Each row comes from the steps of one walk. Every step used is in the known rows, and no mark comes twice. Write the walk behind each row, first mark first.
Known rows
N > U > T > J: [-0.36  3.40  1.42 -0.44  2.14 -1.13 -2.15 -1.25  0.11 -0.26 -2.54 -0.88
 -1.07 -0.30  1.29  1.30 -0.32 -0.99  0.25 -0.01  0.92  1.02  0.25]
U > T > J > N: [ 0.03  4.47  0.33 -1.19  1.85 -0.40 -0.42 -0.76  0.07  2.39 -1.38 -0.11
  0.25 -0.76  1.69  1.85 -0.64 -0.88  0.08 -0.41  0.10  0.57 -1.61]
U > T: [-0.88  1.47  0.79 -1.26  1.01 -0.73 -1.89 -0.92 -0.82  0.59 -1.23  0.88
 -0.10  0.03  1.30  1.35 -1.77 -1.20  0.27 -1.79  2.63  1.45 -0.70]
C > U > T: [-0.57 -0.23  1.48 -0.69  0.79 -0.96 -2.77  0.20 -0.08  0.32 -0.21  0.68
 -0.63  0.45  1.37  1.15 -2.81 -0.38  0.36 -1.84  2.18  1.59  0.23]
T > J > N: [ 0.20  4.74 -0.48 -1.21  2.71 -0.25 -0.54 -1.43 -0.09  2.79 -0.77 -0.53
  0.11 -0.54  1.10  1.93  0.14 -1.08  0.12  0.80  0.33  0.84 -2.00]
C > U > T > J: [ 0.21  1.28  1.70 -0.98  1.28 -0.29 -2.22  0.47  1.33  0.13 -1.97 -0.41
 -1.24 -0.44  1.38  1.53 -2.03 -0.10  0.53  0.28  1.28  0.71 -0.09]
V > X: [-1.07  3.30 -0.17  0.06  2.97 -1.13 -1.31 -2.54  0.52  0.39 -0.10  1.25
 -0.17  1.01 -0.58  1.26  0.86 -2.86 -0.16  0.04  3.58  2.50 -1.20]
J > T > U: [-0.88 -0.85  0.55  1.27  2.59  0.44 -3.29 -1.94 -0.11 -0.88 -0.84  0.16
  0.06  0.84  0.94  1.15 -0.48 -0.59 -0.41 -3.71  2.81  1.80 -1.12]
V > U > T > J: [-0.52  1.76  1.81 -1.29  2.02 -0.67 -1.60 -1.42  1.38  0.48 -3.23 -0.55
 -0.52 -0.31  1.38  1.44  0.44 -0.77  0.09  0.23  1.37  1.32  0.16]
J > F: [-0.35  3.50 -0.48 -1.71  2.38 -0.21 -0.84  0.27 -2.61  3.05 -0.32 -0.04
 -0.11  0.06  0.79  2.03 -0.62 -1.83 -0.07 -0.03  2.88  0.96 -1.51]
C > U > F > J > T: [ 0.09 -0.10 -0.48  2.19  2.01  1.32 -2.79 -2.71  0.21 -2.83 -0.20  0.74
 -1.65 -0.18 -0.14  2.25 -1.86 -0.50  0.04 -1.13  2.25  0.90 -0.58]
F > J > T > U > V > X: [-1.40  1.38  0.88  1.07  2.17 -1.27 -2.35 -2.87  1.53 -0.86 -0.73  0.84
 -1.04  0.32 -0.77  0.50  3.41 -1.25 -0.36 -3.09  2.80  2.13 -0.84]
J > F > U: [-0.02  3.56 -0.59 -1.65  2.35 -0.38 -1.53  0.18 -2.45  1.36  0.93 -0.30
  0.47  0.64  0.17  0.45  1.39 -2.00 -0.31 -1.50  2.51  1.36 -1.29]
T > J: [ 0.10  2.86  0.10 -1.50  2.54  0.06 -1.56 -1.16  0.60  0.92 -2.11 -0.79
 -0.99 -0.43  0.66  1.72 -0.07 -1.05  0.46  2.07  1.99  0.95 -1.26]
F > J > T > U > C: [-0.80  0.01  0.48  0.46  2.00  1.89 -2.41 -1.63  1.30 -2.93 -0.75 -0.99
 -0.14  0.79  1.10  1.69 -5.39 -0.69 -0.16 -1.16  3.58  2.10  0.23]
F > U > T: [-0.54  1.69  0.69 -1.26  0.99 -0.78 -2.30 -0.61 -0.89 -0.47 -0.18  0.71
  0.44  0.40  0.87  0.15 -0.29 -1.47  0.01 -3.05  2.25  1.60 -0.60]
J > N > U: [-0.96  4.50 -0.55  0.40  3.48 -2.20 -2.09 -3.17 -2.27  1.63  0.73 -1.05
  0.12  1.00  0.77  0.86  1.12 -1.87 -0.26 -1.04  0.33  2.33 -0.06]
F > U: [-0.26  2.14 -0.70 -1.28  2.36 -0.47 -2.52 -1.47 -1.22 -0.20  0.86 -0.17
  0.32  0.93 -0.13 -0.14  1.27 -1.86  0.00 -1.21  2.61  2.10 -1.06]
C > U > F > J > N: [ 0.11  3.38 -1.08  0.24  2.42 -0.70 -2.68 -2.21 -0.02  1.03  1.05  0.73
 -0.55 -0.19  0.49  2.17 -2.46 -0.53  0.33 -0.52  0.18  1.08 -1.09]
C > U: [-0.33 -0.35  0.28 -0.68  2.03 -0.68 -3.09 -0.36 -0.12  0.78  0.85 -0.16
 -0.93  0.92  0.53  1.13 -1.79 -0.55  0.41  0.17  2.41  2.11 -0.08]
N > U: [-1.17  2.84 -0.14  0.25  3.39 -2.07 -2.95 -2.98 -2.06  0.24 -0.07 -0.98
 -0.70  1.25  0.39  0.69  0.87 -1.96 -0.02 -0.40  1.82  2.56  0.44]
F > U > C: [-0.37  1.54 -0.48 -1.89  1.67  0.86 -1.25 -0.37  0.01 -1.27  0.59 -1.30
  0.77  1.17  0.52  0.43 -3.98 -2.52 -0.02  0.05  3.75  2.60 -0.10]
T > U: [-1.04  0.27  0.58 -0.42  2.72 -0.96 -4.06 -1.43  0.01  0.70 -0.66  0.17
  0.22  1.05  1.04  0.86 -1.14 -0.68  0.08 -2.58  2.48  2.15 -0.94]
T > U > F > J > N: [-0.27  3.73 -0.98  0.44  2.84 -0.84 -3.16 -2.77  0.03  1.04  0.29  0.94
  0.04 -0.13  0.75  2.01 -2.11 -0.66  0.16 -1.85  0.19  1.12 -1.52]
C > U > V > X: [-1.07  0.89  0.68 -0.41  1.70 -2.23 -1.69 -0.98  1.11  1.18  0.45  0.60
 -0.93  0.58 -0.82  0.26  2.54 -1.88 -0.03 -1.28  2.85  2.58 -0.60]
N > J: [-0.33  4.21 -0.79 -2.50  2.84 -1.79 -2.69 -1.82 -0.49 -0.11 -0.06  2.56
 -1.28  0.93 -0.18  1.16 -2.50 -1.98  0.39  2.82  2.53  1.65 -1.45]

Write each row's walk
[-0.53  3.17 -0.92  0.89  3.13 -1.48 -4.24 -3.80 -0.56 -1.68 -0.36  0.40
 -1.63  0.18 -0.25  1.74 -1.48 -1.30  0.47  0.05  1.25  1.55  0.22] : N > U > F > J
[ 0.36  3.12  1.33 -1.39  1.49 -0.09 -1.08  2.09 -0.73  2.18 -1.55 -0.40
 -0.88 -0.69  1.49  2.18 -1.75 -0.74  0.13  0.06  1.56 -0.02 -0.60] : C > U > T > J > F
[-1.09  4.48  0.56  0.22  2.73 -2.96 -0.89 -2.42  0.55  1.69 -0.56 -0.44
 -0.67  0.20 -0.55  0.29  4.50 -2.47 -0.38 -1.05  1.12  2.26 -0.60] : T > J > N > U > V > X
[-0.35  2.90 -0.24 -3.22  1.20 -2.29 -1.68  0.66 -1.92  1.95  0.44  0.51
 -0.69 -0.11 -0.41 -0.55  2.91 -1.76 -0.02 -1.55  1.97  1.33 -1.57] : N > J > F > U > V
[-0.58  1.71 -0.12 -2.61  1.00 -1.65 -1.28  0.54 -2.10  2.64  0.36 -0.68
 -0.15 -0.36 -0.02 -0.44  3.81 -1.61 -0.09 -2.72  2.17  1.45 -1.41] : J > F > U > V
[ 0.09 -1.02 -0.48  0.16  1.82 -1.10 -3.46 -0.06  0.24  0.53  0.31  1.02
 -0.41  0.35  0.44  1.48 -4.19 -1.86  0.38 -1.06  1.97  1.74 -0.71] : C > U > F
[-0.88  3.29  0.15 -0.97  1.91 -2.02 -0.76 -0.62 -0.38  1.53  0.48  0.48
 -0.06  0.40 -1.02 -0.22  4.46 -2.82 -0.49 -2.44  2.95  2.13 -1.31] : J > F > U > V > X
[-0.10  2.29  0.22 -2.65  1.09 -1.31 -1.10  1.02 -1.35  2.48 -0.55 -1.14
 -0.57 -0.80  0.05 -0.28  4.01 -1.35  0.02 -1.76  1.62  0.97 -1.40] : T > J > F > U > V
[-0.39  1.64 -0.57  1.16  2.43  1.75 -1.85 -3.63 -0.52 -2.50 -0.58  0.12
 -1.55 -0.17 -0.14  2.14  0.49 -0.31 -0.02 -0.26  2.93  1.00 -0.92] : F > J > T
[-1.32 -0.82  0.75 -1.72  1.26 -2.03 -3.35 -0.74 -0.22  2.25 -0.95 -0.25
 -0.38 -0.07  0.67 -0.14  2.01 -0.52  0.24 -3.55  2.08  2.11 -1.13] : T > U > V
[ 0.48  4.24 -0.19 -1.70  2.50  0.02 -1.37  0.55 -1.35  1.08 -0.15 -0.95
 -0.02  0.09  0.29  0.65  1.47 -1.77 -0.17 -0.38  1.87  0.74 -1.38] : T > J > F > U
[-0.70 -1.31  0.55 -1.93  0.75 -1.90 -2.57  0.16 -0.32  2.25  0.24 -0.57
 -1.27 -0.10  0.23  0.11  1.45 -0.32  0.52 -1.45  2.07  2.04 -0.39] : C > U > V
[-0.22  2.38 -0.63 -0.12  2.44  0.36 -1.59 -2.31 -0.69 -1.93 -0.42  1.96
 -1.25  0.57 -0.18  1.56 -1.23 -1.67 -0.26  0.70  3.00  1.25 -1.73] : N > J > T
[-0.17  3.46  1.41 -1.59  2.13 -0.49 -0.60  0.56 -0.71  2.51 -2.56 -0.59
 -0.28 -0.52  1.52  2.14  0.17 -1.13 -0.24 -0.05  1.65  0.46 -0.44] : V > U > T > J > F
[-0.63  0.77  0.46  0.68  2.84 -0.24 -3.78 -2.01  0.29 -1.87 -0.80  1.59
 -0.50  1.13  0.53  0.96 -1.91 -0.71 -0.35 -2.09  2.46  1.67 -1.28] : N > J > T > U
[-0.43  2.70 -1.10  1.11  2.95 -2.27 -2.62 -2.38 -1.49  1.28  0.18  0.44
  0.43  0.45  0.62  1.34 -1.65 -2.90 -0.16 -1.88  0.37  1.91 -0.86] : J > N > U > F
[-0.96  0.00  0.50 -1.10  1.99  0.46 -2.45 -0.39  0.99 -0.59 -0.62 -0.98
  0.72  1.20  1.46  1.19 -6.08 -1.61  0.02 -0.84  3.59  2.68  0.12] : T > U > C
[ 0.05  3.99 -0.47 -2.65  1.86  0.22 -0.83  0.98 -0.63 -0.80  0.75 -0.13
  0.40  1.15  0.42  0.78 -5.16 -2.77 -0.22  1.28  3.44  1.88 -0.36] : N > J > F > U > C
[-0.83 -0.88  0.59  0.28  1.81  1.74 -1.84 -0.78  0.88 -1.92 -0.83 -1.04
  0.57  1.03  1.34  1.46 -5.35 -1.48 -0.34 -1.70  3.79  2.37 -0.13] : J > T > U > C
[-0.11  0.82 -0.92  1.77  2.19  1.51 -2.28 -3.35 -0.18 -2.61 -0.78  0.77
 -1.36 -0.45 -0.22  2.36 -1.06 -0.98  0.00 -1.10  2.56  0.83 -1.20] : U > F > J > T
[-0.49  4.07 -0.02 -0.60  2.65 -0.26 -0.70 -1.33 -0.04 -0.01 -0.38 -2.36
  0.22  0.76  1.34  1.45 -4.08 -2.15 -0.15  1.26  1.43  2.33  0.71] : T > J > N > U > C
[ 0.24  3.45  0.75 -0.84  1.68 -0.50 -1.04 -0.14  0.61  2.23 -0.70 -0.29
 -0.08 -0.50  1.68  1.79 -1.31 -0.30  0.16 -0.41 -0.08  0.68 -1.06] : C > U > T > J > N
[-0.33  2.80  0.75 -1.43  1.03 -0.74 -1.63  0.63 -1.90  0.65 -0.10  0.58
  0.53  0.21  1.08  0.54 -0.08 -1.59 -0.23 -3.07  2.31  0.98 -0.74] : J > F > U > T
[-1.00  2.14 -0.08 -0.63  2.44 -0.38 -1.62 -1.54 -0.63 -1.08 -0.10 -1.90
 -0.02  1.32  0.90  1.09 -4.47 -2.54 -0.01  0.90  3.01  3.00  1.18] : N > U > C
[-0.78  0.53 -0.23 -2.48  1.01 -1.71 -2.08 -0.61 -1.17  1.46  0.25 -0.63
 -0.26 -0.10 -0.30 -0.89  4.02 -1.43  0.17 -2.52  2.26  2.06 -1.22] : F > U > V
[ 0.21  2.78  1.13 -1.36  1.49 -0.17 -1.73 -0.26  0.71 -0.55 -1.97 -0.37
 -0.45 -0.45  0.98  0.76  0.07 -1.02  0.24 -0.54  1.39  0.70 -0.68] : F > U > T > J
[-1.62  2.86  0.47  0.11  2.56 -3.15 -1.74 -2.65 -0.10  0.81 -0.14 -0.03
 -0.80  0.78 -0.86 -0.05  4.25 -2.87 -0.31 -1.55  2.47  2.89 -0.25] : N > U > V > X
